Each row was made from one walk, in order. Every step used is in the known rows, and no mark comes twice. Write each row's walk.
Known rows:
getez > guka > fube: [-20   2 -43   1  23   6   8  -6  -9 -20  13  14   4   1 -14  -6   5   6
  18   0   0  20   6 -15   1 -27  -1  27   7   8   5  27  19]
kidoba > fitemot > gari: [-17 -17 -64   2  18  14   1  -2 -34 -13   7  18 -26  -6 -18  -4   6   6
  -5 -20  -6  19   9  -4  -9 -29   2  21   1  -2  -8  17   5]
fitemot > fube > getez > guka: [-12   2 -37   1  15 -21  10   6  -8  -8   9  23 -10   2 -19   8   6  25
  12   3 -14  17   2  -6  -1 -14  -3  25   8   2  21  16  13]
guka > getez > fube: [-25  -6 -22   3  23  -4  11   2 -15 -19  12  16   3  -9  -5  -8   5   9
   7   8  -4  25  -2  -8  -6 -23   1  25   7   2   8  24  21]
getez > guka: [-15  -8 -34   1  20 -10   9   3  -9 -15   7  12  -8   3 -14  -4   6  10
  16  -5  -1  14   8  -4   1 -22  -1  20   7  10   4  23  12]
guka > getez > fube > sutil > gari > fitemot: [-46   1  11   3  17   2   1   0 -27 -27   4  11  -5 -12 -20 -15  -2  -8
  -6  -1  -7  25   0 -18  -9 -14   2  23   2   3   1  32  -3]
lonoz > fube > getez: [-14 -19 -14  -9  18 -23  15   8  -4 -10   6  25 -45  -4 -20   4   2  13
  13  -8   3  15   4  -4  -3 -17   0  25  -1   2   3  20   8]
getez > fube > guka: [-20  -3 -36  -4  23 -13  18   2 -13 -20  11  17  -2  -3 -10  -2   6   2
  14   3  -3  16   5  -8   1 -38  -2  26   1   2  10  24  33]
gari > fitemot: [-26  -9 -21   2  18 -10   8   9  -9 -15   4  12 -19   1 -13 -10  -1  -3
  16 -13  -1  16   8  -3  -4 -12   3  25   7   9  -4  22   0]
sutil > kidoba > lonoz > fube > fitemot > gari: [-18 -41  -5 -19  22   5 -15  15 -16  -3  10  21 -26  -7 -18 -11   7  -8
  15   4  -3  19   5  -2  -7 -25   2   6   3  11  -7  28 -20]
lonoz > fube: [-11 -12   4  -9  17 -16   7  10  -5  -8   6  24 -42  -4 -14  -5   6   6
  20 -14   7  11   8   1  -1 -12   1  24  -2  13  -5  24   2]
lonoz > dolu: [-21 -24  -7   1  18  -1  12  13  -5 -18  10  17  -5 -10   0 -10  10   4
   2  -7   5  14   5  10 -10 -27   1  24  22  14   5  21   8]
getez > guka > fube > sutil > kidoba: [-19   4 -10   1  20  21  -2   7 -19 -21  14  18   6  -6 -26 -22  11   2
   4   3   4  30   3 -10   1 -29   2  25   2  16   4  37  -1]
guka > getez > fube > sutil: [-24  -1  10  -1  21   1  14   3 -20 -24  11  20   5 -16  -8 -10  10   6
   0   7  -1  29   0  -8  -6 -17   2  26  -2   9   6  36  15]
getez > fube > fitemot > kidoba > lonoz > dolu: [-35 -36 -22   0  25  -4   2  13  -2 -25  15  16  30 -12   9  -4   3  -7
  -2  20   8  19   5  -1 -19 -31   3  11  11  19   2  29  22]
gari > sutil > kidoba > fitemot > fube: [-13   6 -48   5  14  17 -17  10 -28 -13  15  20 -34  -4 -17  -6   8  12
  -6 -17 -15  17   6   2  -7 -30   4  24   6  13  -7  13  -2]
sutil > gari: [-27  -4   4  -1  13   0  -1   5 -17 -16   5  15 -27  -6 -16  -5   1   2
   0 -19  -2  12  13   7  -8 -25  -1  18  10  16  -7  17  -1]
fitemot > gari > sutil > kidoba > lonoz > dolu: [-25 -50 -45  -1  22  32 -10  22 -25 -23  15   8  -8  -8  -9 -19   3  -6
   0  -8  -8  17   3  -8 -17 -52  -1   9  22   6   1  16 -11]
sutil > gari > fitemot > kidoba > lonoz > fube: [-32 -27 -25   2  18  -4 -11  21 -10 -11   2  19 -40   0 -22  -3 -17 -14
  14 -17   9  13   7 -16 -14 -15   1   7  -6   9 -16  22 -10]
gari > fitemot > fube: [-21   7 -12   3  13 -14   0  14  -9  -7   5  22 -21   2 -12  -5   2   4
  18 -11 -10  14   6  -1  -4   0   3  27   7  11   5  20  -6]
lonoz > kidoba: [-16 -25   2   6  16  -3   7  15 -16 -20  10  17 -13  -9   1  -5   3   8
  -3  -2  -1  25   8   9  -9 -28   4  22  11  17  -4  20   0]
fitemot > kidoba > lonoz: [-16 -26 -34   7  22   2   3  22  -6 -13  10  22  -6  -4  -6   0  -3   2
   7  -5  10  22   8  -2 -15 -26   2  11   1  18  -7  23  14]
gari > fitemot > fube > guka > getez: [-20   7 -45   4  21 -15  10  12 -12  -2   6  24 -12   0 -15   4  -1   1
  19   7 -19  24  -4 -11  -2 -13   1  28  15  -7  15  19  12]
fube > fitemot > kidoba > lonoz > dolu: [-26 -41 -21  -1  24  -1   1  17   1 -17  13  18  16 -12   6   1   2  -9
  -2  11  10  19   7   8 -20 -26   5   9  18  23  -4  26   9]
sutil > gari > fitemot > kidoba > lonoz: [-38 -23 -31   9  18   5  -8  20 -13 -18   3  13 -16   0 -18  -5 -16 -13
   4 -15   4  18   8 -10 -17 -23   1   7   4  11 -12  19  -5]
gari > sutil > kidoba > lonoz > fube: [-12 -34 -11 -11  22   9 -10  24  -8 -16  15  16 -42  -3 -13 -10   2  -2
  20  -9   3  15   6 -10  -7 -32   1  14   1  14 -10  24  -7]
fube > fitemot > kidoba > lonoz: [-21 -25 -20  -2  22  -7   0  14  -1 -12   9  20   5  -7  -3   7  -2  -6
   5   7   5  20  12   4 -15 -20   5   7   4  24 -12  27  10]
fube > sutil > gari: [-27   0  34  -4  11   4   2   6 -20 -20   4  19 -23 -15 -20  -7   6  -2
 -10 -18   1  15  15   5  -8 -19   1  20   1  25  -7  29 -10]
sutil > gari > fitemot > kidoba: [-38  -1 -40  14  13  -3  -7  13 -21 -16  -1  12 -26   2 -27  -9 -16  -8
   1 -22   0  14  10  -4 -11 -18   2  12   3  15 -16  15   3]
fube > sutil > gari > fitemot: [-37   0  23  -2  11  -1   0   9 -20 -22   0  13 -25  -9 -23 -12  -1 -10
  -3 -20  -2  15  12  -4  -9 -11   2  22  -1  17  -8  28 -18]
gari > sutil > kidoba: [-17  -8 -27   2  17  11  -5  13 -19 -20  12   9 -27  -1 -18 -16   3   2
   6 -14  -6  16   8   2  -4 -35   2  19  11  19  -9  17   4]
lonoz > fube > sutil > gari: [-21  -5  45 -12  10  -5  -1   9 -18 -14   2  25 -50 -14 -26  -8   6  -3
   0 -22   7  10  13   0  -5 -12   1  20  -9  22 -12  31 -14]
kidoba > fitemot > fube > sutil: [ -9  10   3  -1  12   4   2   6 -20 -12  10  33 -21 -14 -10   0  18  13
 -11 -13  -3  21  10   4  -9  -9   5  31  -7  18  -3  28  -3]
kidoba > lonoz: [-16 -29  -3  -6  23  -1   8  16  -2 -16  12  18  -8  -7   0  -2   6   3
  13  -5   6  20   8   0 -11 -26   1  18   7  13   2  25   1]
guka > fube > fitemot > kidoba > lonoz: [-26 -14 -27   0  26  10  -2   4  -1 -18  15  20  16  -9  -2   3  -3 -11
   7  13   7  27  10  -6 -15 -23   5  13   4  21 -13  32  16]

Which walk is each row?
[-34  -8 -54  -5  23   6   0 -16 -33 -23   9   4   2  -9 -11   0   0  -5
   5  11 -26  17   6 -20  -8 -27   2  16   7   1  -4  24  17] : guka > getez > fube > fitemot > gari > sutil
[-33  -4 -45  -7  19   1  -2 -15 -29 -26   8   4  -4  -5 -13  -4   3  -5
  10   1 -20   8  14 -16  -5 -29   1  17  -1  12  -8  23  16] : getez > fube > fitemot > gari > sutil
[-18 -30 -53   7  17  19  -2   3 -40 -19   9  19 -21 -11  -7  -5   2   8
 -18 -13  -9  28   7   0 -14 -38   4  19   5   0 -12  16  -2] : lonoz > kidoba > fitemot > gari
[-21  11  20   0  10 -12   3  17 -12 -11   4  26 -18  -5 -15  -7   8   1
   8 -10  -8  18   8  -2  -4   7   4  28  -3  19   2  31 -13] : gari > fitemot > fube > sutil
[-13 -41 -34 -14  25 -18  14  12   3 -13  10  21 -27   2 -15  10   2  13
  23   5   5  17   1 -20  -4 -23  -3  18  -1  -5  14  25   7] : kidoba > lonoz > fube > getez > guka
[-24  -6 -32  -2  22   2  16  -2  -8 -21  13  19  -7  -6 -13   1   1   8
   7   0  -2  26   3  -8  -6 -28  -1  31   8   0   8  22  16] : guka > fube > getez
[-17 -14 -29   1  16  30  -8  10 -43 -14   8  23 -25 -13 -28 -17  12   4
 -20 -18  -4  28   6   0  -8 -34   4  19  -4   8 -10  28 -14] : fube > sutil > kidoba > fitemot > gari
[-20  -9 -53   1  17  10   2  -2 -31 -19   5   8 -29  -2 -19  -5   0   0
  10 -21 -14   9  14 -12  -6 -29  -1  16   4  10  -9  16   5] : fitemot > gari > sutil
[-32  -5  32 -10  11  -9  -2  10 -17 -16  -1  19 -50  -7 -29 -11  -1 -12
   7 -23   4  10  10  -9  -5  -4   2  22  -9  15 -13  33 -23] : lonoz > fube > sutil > gari > fitemot
[-29   1 -75  -6  23  16  -3 -22 -27 -24  10   2   3   1 -21   0   1 -10
  16   3 -21  12  14 -26  -1 -29  -1  17   7   8  -8  26  14] : getez > guka > fube > fitemot > gari > sutil
[-14  -4 -39   5  15   5  -6  14 -22  -7  14  29 -26  -5 -19  -2   8  24
 -13  -5 -10  28  -2   6  -9 -28   3  28   8   0   9  12   0] : sutil > kidoba > fitemot > fube > getez
[-25   2 -28  -7  24  -2   5 -15  -4 -20  13  12  14  -2 -11   1   7  -3
  17  14  -4  19  10  -9   1 -20   2  24  10  14   1  32  15] : getez > guka > fube > fitemot
[-16 -36  18 -23  23 -16   2   9   7  -8  11  23 -23  -8  -2   5   8  -6
  21   6   7  13  10   1  -8 -13   4  16   0  17  -8  33  -7] : kidoba > lonoz > fube > fitemot
[-26   6 -58   7  24  -1   1  -8  -9 -16  10  15  16   1 -18   2  -2  -5
  11  13   1  22  10 -10  -2 -20   3  16   3  19  -9  30  27] : getez > guka > fube > fitemot > kidoba
[ -9 -38 -27 -11  29   3   4  26  -7  -3  16  27 -27  -7 -16  -5   3  -2
  17  13   2  30  -9  -9  -3 -39   1  15   9  -7   7  26   6] : sutil > kidoba > lonoz > fube > guka > getez
[-24  -7 -18   3  22  23  -3   6 -33 -23  17  22  -1 -17 -15 -19  13   9
 -23   5   0  38  -6  -6  -9 -34   6  27  -3   1   0  34   6] : guka > getez > fube > sutil > kidoba > fitemot
[-25 -34 -34 -11  22  21 -15   8 -25 -18  13   7 -10  -6 -14  -9   1 -11
   5   1 -16  18  11  -5 -12 -39   2   6  11  15 -12  22 -10] : fube > fitemot > gari > sutil > kidoba > lonoz
[-17 -30 -21  -4  22  19  -7  22 -12 -23  17  10 -18  -4  -9 -12   3  -2
  10  -7  -3  19   7  -4 -11 -41   2  14  10  16  -5  21  -4] : gari > sutil > kidoba > lonoz
[-12 -17 -20  -8  16  21 -11  10 -40  -7   6  28 -50 -11 -33 -18  12   3
  -8 -20   3  24   4  -6  -5 -26   4  20 -14   6 -14  29 -17] : lonoz > fube > sutil > kidoba > fitemot > gari
[-13 -19 -59   9  16  -6   4   3 -22 -17  14  26 -11  -4  -7  13   4  28
 -13   7 -16  28  -1  -5  -8 -27   2  27   9  -4  12  15   5] : lonoz > kidoba > fitemot > fube > getez > guka
[-26  -5 -51  15  18  -9   3  16 -13 -14   1  14 -18   3 -19  -7 -11  -4
  11 -14   4  18   7  -5  -8 -13   4  17   1  14 -13  19  11] : gari > fitemot > kidoba
[-21 -49  -1  -1  22  16  -3  31  -3 -18  19  18   3 -11   3 -19  10   1
   0   2   8  24  -2   9 -16 -42   2  15  25  12   9  23  -7] : sutil > kidoba > lonoz > dolu
[-10   9  35   1   9   4  -7  25 -18  -6  11  31 -19 -12 -19 -18  16  10
  -2  -8  -4  25   5  13  -4 -12   4  24   2  27   4  29 -14] : fitemot > fube > sutil > kidoba
[-16  -7 -16  -4  17 -21  -1   8  -5  -4   3  24 -33  -4 -19   4  -2  -4
  12  -2   8  13  12   5  -4  -6   6  13  -5  24 -19  27  13] : lonoz > fube > fitemot > kidoba
[-20 -13 -51   3  16  21 -10  10 -36 -16   7   9 -30  -1 -27 -16   0   1
   4 -19 -15  15   9  -6  -5 -40   0  13   8   9  -8  14  -1] : fitemot > gari > sutil > kidoba
[-23 -44 -22  -2  22  23  -6  26  -8 -26  20   9  -4  -8   1 -15   5  -4
   1  -3   1  17   3   0 -16 -48   2  15  25  14   1  20  -5] : gari > sutil > kidoba > lonoz > dolu
[-21 -36 -49  -2  21  28 -12  17 -29 -18  13   9 -21  -4 -17 -14   0  -3
   8 -12 -11  19   7 -12 -11 -44  -1   7   9   8  -5  17  -8] : fitemot > gari > sutil > kidoba > lonoz
[-19 -28 -61  -2  26 -15   8  24  -3  -7   4  23 -31   5 -19   5 -12 -13
  26  -2  11  17   2 -21  -6 -24   1  12  -8   0  -7  26  16] : gari > fitemot > kidoba > lonoz > fube > guka
[-11 -10 -18   8  12   7  -4   9 -22 -13  14  30 -19 -10   4   2   8  18
 -15  -5  -9  27   5  10 -12 -22   6  28   8  11  -3  16  -4] : lonoz > kidoba > fitemot > fube
[-19 -26 -73   7  18  26  -5  -3 -44 -27  10  10 -30  -8  -7  -1  -3   4
 -16 -17 -17  21  11 -10 -14 -44   4  17   4   2 -19  13   1] : lonoz > kidoba > fitemot > gari > sutil
[-30  -6  -6  -5  24 -12   7  -8 -11 -18  12  14  14 -12  -2  -3   8   2
   5  21  -9  24   2  -2  -6 -18   3  23  11   7   3  29  20] : guka > getez > fube > fitemot
[-24  -4  12   2  21  10   1  14 -24 -21  14  21   3 -15 -18 -22  11   7
  -7  10  -1  35  -5  -3  -5 -28   4  23   2  10   8  34   5] : guka > getez > fube > sutil > kidoba
[-18 -18 -13 -15  18 -13  -1  -2 -19  -2   2  21 -37  -7 -20   0   6  -4
  18  -7  -5  10  11  -1  -2 -10   2  15  -2  11 -11  26  -4] : lonoz > fube > fitemot > gari
[-13  -8  -6   1  17  20  -4  11 -26 -17  12  23 -23 -13 -19 -16  14   7
 -19 -13   5  29   5   8  -7 -31   6  24  -2  16 -11  31  -9] : fube > sutil > kidoba > fitemot
[-13 -38 -66  -2  25 -17   9  18  -1 -11   8  23 -23   4 -22  11  -8  11
  18   4   9  20   0 -22  -7 -24  -2  11  -7   0   5  23  18] : fitemot > kidoba > lonoz > fube > getez > guka
[-14 -42  -7 -16  23 -15  13  16   2 -12  10  25 -34  -6  -9   9   2   9
  16  -1   8  19   2 -11  -9 -22  -1  20  -1   0   7  25   3] : kidoba > lonoz > fube > getez
